Every row comes from one small tree of marks. Brackets hold a mark, then the marks that hang from it, in alphabetical order. Every link used is in the known rows. Which tree was each row made from?
In the rows, zero is written as 128.
Known rows:
{gilip nepo}: [112  73 133 148  81 179 183 137 112 158  79 118 141 168 172 129 179 109
 150 166 176 117 124 102 124 123 113 133 146 114 116 126 108 146 131 119
  88 148]
{nepo {ruri {manev fafu {muzim {sogo nividi}}}}}: [147  92 111 123  97 169 145 130 113 158  79  78 198 143 174  85 131 150
 141 166 148 123 107  95 127 116 131 126 156 164 150 102 133 139  97 123
  65 144]
{peka kuguz {manev fuvuran muzim}}: [143  96 132 149 106 178 165 121 135 121 105  59 172 157 158  93 139 134
 130 151 147 160 126 138 113 132 125 128 163 114 125 124 123 141  89 114
 114 160]
{fuvuran {manev fafu nafes {peka kuguz}}}: [173 105 113 124 142 166 166 143 112 106 141  72 199 128 194 121 150 150
 148 174 142 160 127  99 148 114 124 140 138 176 147 145 130 135  73 141
 105 161]
{ruri {manev nafes peka} mapos}: [158 106 135 130 118 189 169 133 128 126 103 100 181 131 203 122 145 146
 146 172 149 142 125  76 127 129 109 139 149 173 145 124 154 141 112 116
 121 155]
{nividi sogo}: [145  70 123 130  89 143 147 159 123 151  81  90 177 145 175 107 167 134
 150 168 165 109 113 111 126 104 131 111 143 135 136 107 117 130 112 117
  85 143]
{manev fafu {muzim {sogo ruri}} nafes peka}: [165  96  89 121 128 163 155 132 109  97 129  56 223 127 180  96 147 161
 154 129 163 126  99  91 124 115 156 135 147 201 181 107 141  86 105 147
  59 146]
{doki kuguz}: [136  90 127 133 103 167 160 139 143 149  90 109 130 151 180 121 165 117
 129 171 162 111 127 109 102 109 107 136 151 105 127 128 133 145 117 108
 112 142]
{fafu manev {sogo muzim nividi}}: [186  85 100 133 135 135 149 153 135 171  78  85 202 154 193 103 156 160
 161 167 156 106  78 119 133 114 157 122 163 169 156 120 122 152 112 133
 105 144]
{sogo muzim {ruri {manev nafes} mapos}}: [171  90 127 129 115 183 162 150 125 138 121  74 197 149 178 106 159 127
 145 161 145 103  95  71 136 136  97 122 167 167 153 109 126 129 148 127
 119 139]
{nafes {manev fuvuran {muzim {sogo nividi}} {peka kuguz}}}: [163 103 122 123 125 160 152 105 139 118 104  59 195 129 187  95 160 158
 144 147 136 156  95 126 116 120 137 113 139 146 162  91 169 130  81 132
  95 172]
{sogo {nividi manev}}: [161  76 102 119 102 161 177 150 124 156  78 100 161 139 185 115 158 133
 144 184 144 122 121 108 129 123 131  87 164 121 153  96 143 158 105 122
 102 156]
{nafes {manev {fafu sogo} {peka kuguz}}}: [183 120 116 120 152 157 154 138 132 119 107  74 193 140 198 101 141 166
 151 150 139 162 108 110 122 103 132 133 121 165 166 126 137 130  87 132
  96 145]
{ruri {manev {muzim sogo}} mapos}: [145 104 131 147  96 187 155 139 127 130  79  93 194 135 182  97 156 138
 160 165 140 107 105 111 109 139 121 141 143 159 139  94 140 138 116 103
 100 142]
{fafu {manev nafes}}: [151  89 115 143 132 166 170 155 119 138  92 113 186 157 187 122 166 137
 154 184 165 124 119 101 136  95 129 138 163 152 137 130 126 138 115 121
  94 136]
{fuvuran {manev {fafu sogo} muzim nafes {peka kuguz}}}: [184 103  95 126 143 163 155 137 112 105 136  51 228 121 190 102 141 173
 163 153 133 153 107 119 134 121 146 149 134 198 154 141 132 123  75 144
  97 157]
{peka kuguz {manev muzim nafes}}: [165 106 114 135 111 176 161 138 125 111 106  60 183 143 152 107 148 138
 126 163 136 154 121 131 114 133 130 144 161 129 137 134 117 131  99 118
 119 143]
{tenan gepep {nepo {ruri manev}}}: [ 98  78 135 133  55 176 169 146  99 172  65 130 165 174 154 105 140 125
 158 174 137 121 134 116 107 129 111 141 129 139 144 124 117 170 145  95
  67 123]
{nividi manev {sogo muzim nafes {ruri mapos}}}: [211  78 106 108 106 165 160 186 120 124  86  58 204 130 185  90 172 149
 149 162 142  92  98 106 130 121 143  88 150 167 189  86 122 128 138 152
  88 134]
{ruri {manev fuvuran nafes {peka kuguz}} mapos}: [156 104 148 137 130 197 171 108 143 125 123  83 177 138 200 117 134 154
 140 161 147 163 119  79 132 128 105 135 156 175 145 132 157 144 100 120
 121 176]
{tenan nepo}: [106  72 135 151  78 168 175 147 114 157  82 125 157 174 160 116 162 112
 162 167 158 115 130 117 117 124 118 118 146 117 128 112 128 151 132  97
  92 144]
{fuvuran {manev muzim}}: [140  83 114 141  98 168 163 152 107 129 104  84 196 138 180 106 171 126
 165 178 142 120 128 128 127 127 118 129 141 134 116 109 131 146  96 116
 106 147]
{gilip manev}: [138  65 114 135 106 180 181 163 106 139 100 120 178 150 170 125 164 114
 139 203 163 123 126  96 135 112 107 112 144 133 112 131 143 156 109 112
  97 136]
{nepo {ruri {manev fafu muzim {peka kuguz}} mapos}}: [151 122 126 118 109 185 156 125 120 128  87  70 187 143 197  91 115 158
 143 146 139 144 125  88 134 127 124 139 130 180 152 124 142 143 112 127
  95 145]
{fuvuran {manev {fafu sogo} nafes peka}}: [177  90 102 128 144 164 156 146 108 121 129  76 216 131 202 113 146 158
 163 170 154 149 122  99 141 109 129 139 145 190 149 136 131 131  72 139
  92 158]
{nafes {manev {fafu sogo} fuvuran}}: [160  79 126 148 152 173 152 130 135 140 100  73 196 154 187  83 145 153
 161 157 167 147 111  98 131  92 124 116 159 149 147 103 134 133  95 111
  71 155]
{muzim {sogo {ruri manev}}}: [140  92 122 130 100 171 159 150 114 146 106 111 186 160 174 106 162 114
 149 172 147 106  98 108 106 117  96 129 147 143 152  95 121 126 101 129
  80 142]
{peka kuguz {manev fafu fuvuran muzim nafes}}: [164  93 120 151 136 183 162 119 133 107 124  38 196 144 153  86 129 154
 129 146 155 170 120 113 132 123 145 135 181 147 140 134 119 122  88 119
  93 161]
{peka kuguz manev}: [153 110 130 135 107 171 168 148 129 127  96  87 154 161 164 114 147 118
 124 174 141 156 133 131 115 128 111 134 148 107 129 135 107 152  89 115
 127 145]
{nividi {manev muzim} sogo}: [168  80  95 124  78 155 158 167 114 128  72  83 207 120 176  93 161 159
 151 154 140 108 110 133 118 115 151  99 142 153 156  94 138 117 109 128
  70 132]
{nividi manev}: [150  87 108 131  94 180 181 164 115 138  83 119 167 145 185 117 156 131
 145 178 146 121 133 111 116 112 112 107 146 131 145 108 134 143 104 121
  92 134]
{fafu {manev peka} {sogo nafes nividi}}: [198  90 101 117 156 140 166 149 133 156  80  86 189 149 209 107 153 169
 163 176 160 133 100 124 117 105 173 124 151 170 177 121 139 161  95 150
 102 158]
{fafu {manev peka} {sogo muzim nafes nividi ruri}}: [216  88  95 107 156 135 164 156 132 154 100  63 208 153 203  98 155 167
 160 157 155 116  78 114 123 116 167 116 158 183 194 116 133 147 117 169
 107 151]
{nividi {manev peka}}: [156 100 106 119  95 174 184 156 115 125  90 118 170 135 203 125 150 143
 142 166 147 136 141 110 113 114 119 107 133 145 155 115 152 136  94 136
  99 141]

Write each row's tree:
[153  74 116 159 125 184 161 126 124 115 109  49 202 142 160  82 135 148
 139 150 179 154 132 100 132 119 148 126 196 145 133 115 128 118  96 111
  78 157]
{peka {manev fafu fuvuran muzim nafes}}
[179 100 115 128 148 152 161 130 137 141 124  75 208 171 205  98 136 164
 155 129 154 136  82 118 128 108 133 127 147 190 168 139 129 130 105 161
 103 153]
{fafu {manev fuvuran {peka kuguz}} {sogo muzim ruri}}
[119  89 146 140  92 200 176 109 113 154  77  99 159 163 198 108 141 134
 146 148 177 144 131  73 145 124 112 134 153 159 133 128 128 149 123 129
  75 162]
{gilip {nepo {ruri {manev fafu fuvuran peka} mapos}}}
[151 104 140 128 131 170 166 117 139 123 111  82 171 146 196 111 155 145
 139 159 148 168 122 107 123 105 108 115 136 133 144 115 158 142  86 126
 109 166]
{nafes {manev fuvuran {peka kuguz}}}
[197  85 108 140 145 151 154 171 132 156  84  84 205 157 186 102 163 164
 160 175 163 102  87 122 116 102 158 141 151 173 161 128 108 151 115 141
  98 130]
{fafu manev {sogo muzim nafes}}
[161  72 101 122 107 159 158 147 121 139  93  61 188 145 164  91 175 129
 157 164 150  96  91 122 104 129 150 112 155 136 168  75 129 132 119 134
  81 150]
{manev {muzim {sogo nafes nividi ruri}}}
[197  79 121 110 104 140 154 166 126 144 114  57 205 130 174  98 166 156
 134 161 154 107  89 101 117 118 141 110 149 165 172 108 125 122 119 154
  94 143]
{nividi {sogo muzim nafes {ruri {manev peka}}}}
[176  77  99 134 140 166 161 160 107 126 118  52 221 141 179  81 155 147
 178 164 145 121 111 123 126 118 143 131 147 167 149 109 114 135  99 134
  80 145]
{fuvuran {manev {fafu {sogo nafes ruri}} muzim}}
[128  69 130 143 100 197 167 111 110 174  87  99 178 168 176 105 140 143
 145 156 174 140 112  80 136 110 113 142 169 164 133 137 112 139 114 130
  55 157]
{gilip {nepo {ruri {manev {fafu sogo} fuvuran nafes}}}}
[156  88 125 136 152 174 168 107 137 114 148  60 182 141 187 113 128 166
 134 142 174 171 120  72 146 100 136 127 160 181 158 144 139 120  85 139
  84 178]
{manev fafu fuvuran nafes {peka kuguz}}
[124  87 132 127  77 190 176 119 102 163  82 115 161 158 183 127 155 131
 134 166 165 141 125  83 129 120 104 143 150 150 131 139 126 144 117 136
  78 149]
{gilip {nepo {ruri {manev nafes peka}}}}
[148 114 119 116 100 172 158 125 116 140  99  78 190 142 185  96 117 162
 133 150 141 149 123  96 124 116 125 139 135 172 149 132 139 136  97 134
  84 141]
{nepo {ruri {manev fafu muzim {peka kuguz}}}}
[128  52 118 154 112 185 161 114 129 135 114  64 191 144 164 100 156 145
 151 154 175 129 115  93 125 112 131 120 180 146 131 108 143 121 115 111
  80 162]
{manev fuvuran muzim nafes}
[140 110 131 111  91 176 160 128 117 155  93 103 166 153 191 114 127 142
 126 171 140 149 130  94 119 113  95 135 132 152 141 135 137 152  93 133
 101 145]
{nepo {ruri {manev {peka kuguz}}}}
[154 114 111 125 102 160 156 140 111 107 117  77 202 126 190 114 165 142
 155 164 126 136 113 141 117 133 125 140 113 160 140 119 139 136  68 141
 109 157]
{fuvuran {manev {muzim sogo} {peka kuguz}}}
[117  78 133 136  77 196 175 101 107 159  88  97 172 155 179 114 150 141
 137 151 169 144 121  88 129 123 114 139 160 154 128 132 137 136 117 135
  71 158]
{gilip {nepo {ruri {manev fuvuran muzim nafes peka}}}}
[168  86 100 112 116 179 160 149 116 132  88  88 184 148 190 106 167 118
 158 173 139 105  96 100 130 128 117  97 164 154 183  73 135 134 115 135
  86 156]
{muzim {sogo {nividi {manev nafes}} {ruri mapos}}}
[133 103 129 123  88 181 150 107 121 147  97  84 188 149 184  97 125 153
 131 152 143 147 114 105 114 116 110 134 139 166 145 119 148 138  81 136
  81 157]
{nepo {ruri {manev fuvuran {muzim sogo} {peka kuguz}}}}
[180  70 118 121 119 163 168 169 125 144 119  62 175 158 165 105 177 123
 140 170 162  92 103  90 117 122 122 111 157 134 165 102 108 140 144 145
 107 136]
{sogo muzim nafes ruri}
[132  42 121 158 123 204 196 126  98 136 118 101 191 152 161 121 164 130
 138 178 194 144 113  69 165 110 126 123 179 162 114 149 134 137 119 125
  54 162]
{gilip {manev fafu fuvuran nafes} nepo}
[103  80 140 138  75 187 161 140 108 158  58 115 156 183 175 105 146 111
 166 164 156 116 138 103 133 126 109 117 142 134 136 105 130 161 146  98
  89 143]
{tenan {nepo {ruri mapos}}}
[143  62 108 160 131 180 146 115 124 118 121  50 219 136 162  83 148 161
 154 143 182 124  96  88 133 104 155 131 179 181 152  99 131 100  97 119
  42 163]
{manev fafu fuvuran {muzim sogo} nafes}
[146  85 115 144 132 167 172 122 127 121 108  85 206 142 197 109 153 166
 154 149 173 144 117 105 133 103 152 133 166 174 144 125 160 123 105 133
  87 156]
{fafu {manev fuvuran muzim nafes peka}}
[129  73 126 134  94 193 153 114 117 160  95  82 193 151 173  95 132 147
 136 168 157 138 122  85 126 108 106 129 172 157 133 116 142 138 105 119
  75 150]
{nepo {ruri {manev fuvuran muzim nafes}}}
[154 100 126 154 124 175 166 123 135 111 112  45 182 153 158  81 126 147
 132 141 154 165 125 126 125 127 144 130 167 131 134 127 117 131  88 115
  96 158]
{peka kuguz {manev fafu fuvuran muzim}}
[183  91  96 122 140 160 165 151 107 115 125  51 223 133 196  88 147 158
 174 152 146 136 117 121 123 121 149 132 134 182 162 116 132 129  88 150
  88 152]
{fuvuran {manev {fafu {sogo nafes ruri}} muzim peka}}
[176  81 124 116 142 175 177 163 120 134 105  74 174 161 176  98 179 117
 152 183 150 123 118 102 111 105 110 110 152 115 167  89 126 145 132 135
  96 138]
{sogo {nafes manev} ruri}
[156 126 109 130 118 150 163 142 123 112  93  97 197 143 195 113 160 157
 153 150 143 130 101 140 114 115 153 149 122 169 155 126 141 128  92 142
  97 139]
{fafu {manev {muzim sogo} {peka kuguz}}}
[165 116 106 128 120 157 155 141 112  97 125  64 214 123 190 103 155 155
 157 155 133 142 112 129 129 126 143 144 116 177 150 122 133 127  66 141
  91 155]
{fuvuran {manev fafu {muzim sogo} {peka kuguz}}}
